Every row comes from one small tree of marks. The marks that hang from a mark follow it in brackets, in alphabetical order. Every link used is in the known rows. Which tree was each row made from?
Known rows
E{Y{Q{R}}}: [ 2.77  2.93  2.22 -0.62  0.21  0.57 -1.44  2.97 -1.67 -0.77 -2.05  3.99
  3.53  3.65  0.30  4.35 -0.99 -2.62 -2.04  1.94  2.07 -2.35 -1.92]
S{D{Q}}: [ 1.85  2.08 -0.16 -0.50  2.33  0.22  0.90  3.22 -2.86  1.19 -0.40 -1.08
 -1.32 -0.72  2.23  1.52 -0.67  1.06 -3.81 -1.74  1.12  0.00  0.08]
Q{K P R}: [ 2.84  0.32 -0.84 -0.81 -0.16 -1.58 -0.89 -0.14 -1.95  1.34 -2.87  1.65
  0.44  1.74 -3.83  2.85  0.59 -2.76  0.37  2.92  0.78  0.53  0.10]
K{Q}: [ 2.06  2.02  0.36 -0.05  1.37  0.87 -0.51  2.56  0.49 -1.88 -1.70 -1.29
  0.58  2.92 -0.71  1.41  2.43 -2.19 -1.34  1.80  0.86 -0.28  0.61]
R{Q{D} T}: [ 1.27  0.00  1.78  5.02  3.69  0.38 -2.88 -0.91 -2.51  1.40  2.59  0.96
  0.38 -0.99 -1.56 -0.77  2.86  5.09 -1.50  2.33  0.04  2.15 -0.46]
D{Q{K P} S{R}}: [-0.46  1.03 -6.10 -5.45  0.26 -3.22  0.74  1.15 -0.95  2.99 -2.01  0.22
  0.48  0.23  3.75  2.50 -1.24 -1.77  0.51  2.39  0.04 -1.18  1.75]
Y{E Q{K R}}: [-0.51  1.49 -0.76  0.54 -1.85  1.06 -5.05  3.53 -3.83 -0.62 -0.51  2.99
  1.62  4.24 -1.02  0.06 -2.75 -2.85  1.56  2.11 -0.33  1.57 -3.67]
D{S{R}}: [ 0.35  1.38 -3.06 -5.33 -0.83 -0.05  0.74  2.69  1.25  1.46  0.94 -0.66
  2.07 -1.29  1.81  0.92 -1.19 -1.94 -1.06  2.52  2.39  0.92  0.57]
S{R}: [ 1.59  2.67 -1.62 -3.92  1.75  0.31  0.84  2.18 -0.10 -0.13  2.24  0.38
  0.86 -1.41 -1.20  1.76 -1.45 -1.79 -1.96  2.98  2.89  0.36  0.14]
T{R{Q}}: [ 0.32 -0.43  3.06  0.29  1.46  0.94 -1.29  0.17  1.56 -2.39  2.19 -1.16
  1.13  0.99  2.05 -0.85 -1.40 -2.80 -0.55  0.02  1.73  0.94 -1.70]
T{R{Q{K P}}}: [ 1.35 -1.21  1.09  0.70  1.10 -1.30 -1.40 -1.36 -0.69 -1.66  0.66 -0.78
  0.16  1.06 -0.43 -0.40 -1.09 -2.06  1.94  0.62  0.25  1.12 -0.78]
S{R{Q{D K}}}: [ 2.00  1.01 -1.06  2.48  5.40 -0.42  0.29  1.76 -2.06  1.05  2.56 -0.14
  0.83 -1.29 -3.24 -1.28 -0.42  2.34  0.59  3.51 -0.36 -0.51 -1.12]
D{Q{K R}}: [-0.32  1.02 -1.87 -1.45  1.01 -0.78 -0.05  0.53 -1.03  2.79 -4.46  0.95
  0.61  3.91  1.96  2.22 -1.28 -3.99 -1.10  2.85  0.18 -1.75 -1.31]
T{R{Q{D}}}: [ 2.50  0.04  3.21  4.22  3.64  1.06 -1.26  1.98  0.37 -1.38  2.69 -0.22
  0.74 -0.55  0.45 -0.44  0.24 -0.10 -1.29 -0.62  0.49  0.36 -1.25]
E{Y{Q}}: [ 2.40  3.45  1.74 -0.61 -0.02  1.21 -1.54  3.67 -2.59 -0.17  0.00  3.07
  2.38  1.93  0.38  2.80 -0.91  0.46 -1.72  0.59  1.84 -0.74 -0.78]
K{Q{P R{T}}}: [ 2.53  0.21 -0.71  0.71  1.49 -2.65 -2.11 -2.23 -1.20 -3.27 -3.31  1.27
  0.98  3.28 -1.44  4.28  4.57 -2.51 -1.59  4.61  1.11  0.06  0.82]
Y{Q{D K P}}: [ 4.47  0.84 -1.18  3.45  0.72 -0.47 -2.20  3.76 -5.59  0.93  1.36  2.64
  0.28 -0.20 -3.07  1.30 -0.02  2.47  0.82  1.52 -0.81  0.22  0.69]
R{Q{D K P} T}: [ 2.21 -0.72 -0.16  5.57  3.22 -2.02 -3.00 -2.74 -4.68  2.07  1.13  1.63
 -0.53 -0.88 -4.12 -0.39  3.45  6.16  0.90  2.94 -1.44  2.34  0.46]
Y{E Q{K P R}}: [ 0.95  1.06 -1.06  0.28 -1.62 -0.68 -5.58  2.81 -4.55 -1.18 -0.57  4.00
  0.83  3.54 -2.14  1.79 -1.72 -2.17  2.23  1.47 -0.50  1.58 -2.16]
D{Q}: [-0.34  1.91 -0.69 -1.97  1.12  0.41 -0.48  2.35 -0.33  2.51 -0.79  0.65
 -0.52  1.56  3.34  2.36 -0.63 -1.23 -2.33  0.41  1.05 -0.33  0.54]
K{Q{P R}}: [ 3.67  0.88  0.51 -0.26  2.03 -1.59 -1.05  0.99  0.39 -3.31 -3.83  0.54
  0.81  3.93 -1.76  4.56  3.45 -4.52 -1.16  2.65  0.99 -1.47  0.99]
Y{E Q{D{S} P}}: [ 2.05  1.17 -1.11  2.05 -1.58  0.25 -6.07  6.51 -3.63  0.96  2.10  3.70
  0.44 -0.29  0.70  1.49  0.97  2.83  0.85 -2.17 -1.43  3.05  0.52]

Which tree is each row?
[-0.45 -0.11 -3.89 -3.09 -1.76 -2.22 -0.83  0.82 -1.33  4.51 -3.82  0.03
 -0.22  1.78  3.79  1.87  0.37 -0.43  0.81  0.40 -0.93  0.42  1.84]
D{Q{K P} S}
[ 3.37 -0.90 -1.31  1.75 -0.36 -2.13 -2.51 -0.92 -1.50  2.79 -1.60  3.10
  1.46 -0.95 -0.75  3.76  4.36  1.48 -1.85  2.51  0.48  1.65  1.29]
Q{D{S} P R{T}}
[ 0.06  0.15 -2.16 -3.83 -1.14 -1.45 -1.30  1.82  0.17  3.43 -2.07  0.58
 -0.29  1.05  5.13  3.20  0.91 -0.89 -0.94 -0.75  0.31  0.08  2.59]
D{Q{P} S}
[ 3.61 -0.73  1.19  4.60  3.25 -1.17 -1.46  0.36 -1.73 -0.74  1.27  0.34
 -0.17 -0.60 -2.23 -0.07  0.62  0.83  1.22 -0.04 -0.69  0.63 -0.49]
T{R{Q{D K P}}}
[ 2.26  1.11  1.08 -0.46  5.27  0.03  1.28  2.04 -2.00 -2.49  3.75 -2.23
  0.43 -2.22 -1.33 -0.93 -1.37  1.46 -2.02  1.32  1.89 -0.04 -1.17]
S{D R{Q}}
[ 3.86  0.82  0.42  1.56  6.06 -1.33 -0.63  2.00 -1.38 -1.00  3.75  1.40
 -0.14 -2.21 -3.15  2.04  1.41  2.53 -0.82  2.07  0.58 -0.71  1.18]
S{R{Q{D P}}}
[ 0.74  1.25 -2.69 -1.84  0.71 -1.80 -0.72  0.58 -2.62  2.97 -2.47  0.85
 -1.59  1.57  0.75  2.70 -0.07 -0.14  0.13  0.94 -0.46 -0.16  1.46]
D{Q{K P}}
[-0.70  0.80 -4.04 -4.36 -1.24 -1.01 -0.57 -0.79 -0.40  1.69  1.57  0.16
  2.31 -2.02  1.85  0.66  0.06  0.09 -1.54  4.29  2.53  2.30  0.47]
D{S{R{T}}}
[ 4.74  2.83  0.65  4.15  1.93  0.12 -0.95  3.76 -4.22  1.33 -3.13  4.55
  3.40  2.69 -2.82  3.24  0.25  0.20 -1.01  2.27 -0.22 -2.84 -2.43]
E{Y{Q{D K R}}}
[ 4.32  1.23 -3.46 -0.16  3.06 -2.19  0.59  4.12  0.22 -1.64 -0.63 -0.13
  1.30 -0.76 -0.62  3.50  4.16 -0.50 -0.93  1.84 -0.13 -1.59  2.73]
K{Q{D{S{R}} P}}
[-0.19  1.87  1.02 -0.10 -1.24  1.66 -5.41  4.30 -2.33 -1.79  0.89  3.37
  1.59  3.56  0.17  1.45 -2.32 -3.21 -0.32  1.21  0.79  1.48 -3.05]
Y{E Q{R}}
[ 4.91  1.22 -1.32  2.86  1.53 -0.80 -0.83  2.11 -3.66  3.18 -0.34  1.74
 -1.21 -1.48 -5.43  2.02  2.20  3.04 -0.01  0.78 -0.52  1.26  1.40]
Q{D K P}
[ 2.31 -1.38 -0.31  3.27  1.18 -1.22 -2.07  0.97 -1.66  3.64 -0.60  0.00
  0.38 -0.31 -1.40 -0.96  2.54  3.97  2.10  0.37 -1.90  1.17  1.06]
R{Q{D{S} K P}}
[ 4.48 -0.43 -0.19  0.93  0.20 -1.24 -1.22  2.71  0.08  2.52 -2.24  2.30
  1.29 -0.57 -1.23  4.15  3.15 -0.58 -1.43  0.55  0.39  0.08  1.50]
Q{D{S} P R}
[ 2.31 -0.23 -1.49  3.34  1.10 -1.00 -1.70  0.32 -0.09 -0.15 -3.95  0.50
  2.92  2.39  0.88  2.06  5.43 -0.68 -2.09  3.66 -0.40 -0.23 -0.11]
K{Q{D{S} R{T}}}
[ 1.60  2.39  1.18  0.43 -0.09 -0.41 -2.49 -0.49 -3.26 -0.67 -1.60  4.65
  3.71  3.01  0.54  3.97  0.27 -0.60 -2.65  3.87  2.14 -0.85 -2.17]
E{Y{Q{R{T}}}}
[ 1.69 -0.11 -1.91 -0.02 -0.63 -2.49 -2.09 -3.84 -3.55  1.65 -2.53  2.41
  0.60  1.02 -3.47  2.53  1.63 -0.67 -0.19  4.84  0.95  1.84 -0.02]
Q{K P R{T}}
[ 4.83  0.60 -0.41  4.58  3.67 -2.52 -2.00 -0.72 -2.29 -2.25 -2.72  2.34
  0.68  1.71 -3.18  4.66  6.37  0.09 -2.30  3.94 -0.09 -0.58  1.04]
K{Q{D P R{T}}}
[ 1.83  1.32 -4.32  0.80  2.57 -1.60 -0.09  1.42 -0.67 -0.99 -0.28 -0.37
  2.58 -0.59  1.01  1.47  4.18  1.08 -2.00  4.26  0.29  0.00  0.86]
K{Q{D{S{R{T}}}}}
[ 1.13 -0.50  0.81  0.76  1.68 -1.06 -2.17 -0.99 -1.97  1.01  0.07 -0.45
 -0.41  1.23 -2.71 -0.62  0.66  1.61  2.15  1.77 -0.41  1.54  0.34]
R{Q{K P}}
[ 2.62 -0.10 -1.68  1.83 -0.69 -0.14 -0.35  2.48 -0.84  4.44 -3.93  0.74
  2.13  0.87 -1.53  0.80  1.36 -0.65 -0.31  1.98 -0.54  0.18 -0.86]
Q{D{S} K R}
[ 1.62 -0.66 -2.74  2.70 -1.09 -1.18 -1.55 -1.02 -2.49  4.77 -3.27  1.55
  2.45  0.18 -0.97  0.31  2.71  1.18 -0.67  4.08 -0.49  1.67 -0.93]
Q{D{S} K R{T}}
[-1.50 -0.48 -2.45 -2.89  0.73 -0.82 -0.08  0.38  0.41  1.53  0.26 -2.27
  2.40  0.71  1.37 -2.40 -1.62 -0.58  2.10  3.55  0.27  0.41 -0.96]
D{S{R{Q{K}}}}
[-0.13 -1.50 -1.33  4.41  0.60 -0.46 -2.66 -1.54 -2.55  4.29 -0.19 -0.24
  1.56 -0.20  0.08 -3.16  2.62  5.58  1.23  2.79 -1.87  2.60 -0.70]
R{Q{D{S} K} T}
[ 2.22  2.20  0.99  3.68  0.97  1.50 -5.39  6.23 -3.45 -0.93  1.45  4.63
  1.36  1.96 -1.62  1.91 -0.56 -0.47 -1.04  0.45 -0.23  0.83 -2.68]
Y{E Q{D R}}
[ 2.94  1.94 -1.64  4.04  0.26  0.00 -5.38  5.34 -6.46  0.64  2.05  4.02
 -0.74  0.29 -3.76  0.75  0.13  3.51  1.72 -0.62 -2.20  2.57 -0.67]
Y{E Q{D K P}}
[ 0.45  1.39 -2.52  2.93 -2.33  1.49 -5.15  6.38 -4.21  2.86  0.73  2.11
  1.43  1.08  0.22 -1.76 -0.62  2.69  1.96 -0.81 -2.48  3.09 -1.80]
Y{E Q{D{S} K}}
[ 4.11  0.11 -0.92  0.81 -0.21 -0.51 -1.46  3.29 -0.94  3.40 -0.20  1.44
  0.21 -2.37 -0.99  2.64  3.14  2.40 -1.18 -0.77  0.06  1.55  2.64]
Q{D{S} P}
[ 0.98 -1.03 -0.17  3.56  0.99  0.51 -1.64  1.95 -0.94  4.21 -0.66 -0.96
  1.37  0.28 -0.16 -2.77  1.65  3.36  1.55  1.00 -1.76  1.15 -0.47]
R{Q{D{S} K}}
[ 2.80  2.30 -4.23 -2.50  3.76 -3.20  2.51  2.06 -4.53  0.20 -0.12 -0.55
 -1.55 -1.94 -0.37  2.51 -1.61  0.60 -1.79  0.99  0.55 -1.16  0.90]
S{D{Q{K P}} R}
[ 2.97  0.03  1.16 -1.01 -0.51 -0.60 -2.67  2.15 -2.23 -2.03  0.37  3.16
  1.66  2.30 -0.05  4.00 -1.19 -3.61 -0.47  2.82  1.86 -0.61  0.01]
Y{Q{P R}}
[ 4.86 -0.18 -0.53  2.22  1.64 -1.72 -1.20  2.99  0.73 -0.89 -4.49  0.80
  1.88  2.30 -0.50  4.13  5.47 -2.13 -1.06  1.27 -0.66 -1.81  1.71]
K{Q{D{S} P R}}
[ 0.22  0.18 -1.45 -1.50  1.42 -2.89 -2.15 -2.80 -1.84  1.12 -2.44  3.20
 -0.06  1.93  2.34  5.29  1.78 -1.76 -2.60  3.28  1.45 -0.27  0.92]
D{Q{P R{T}}}
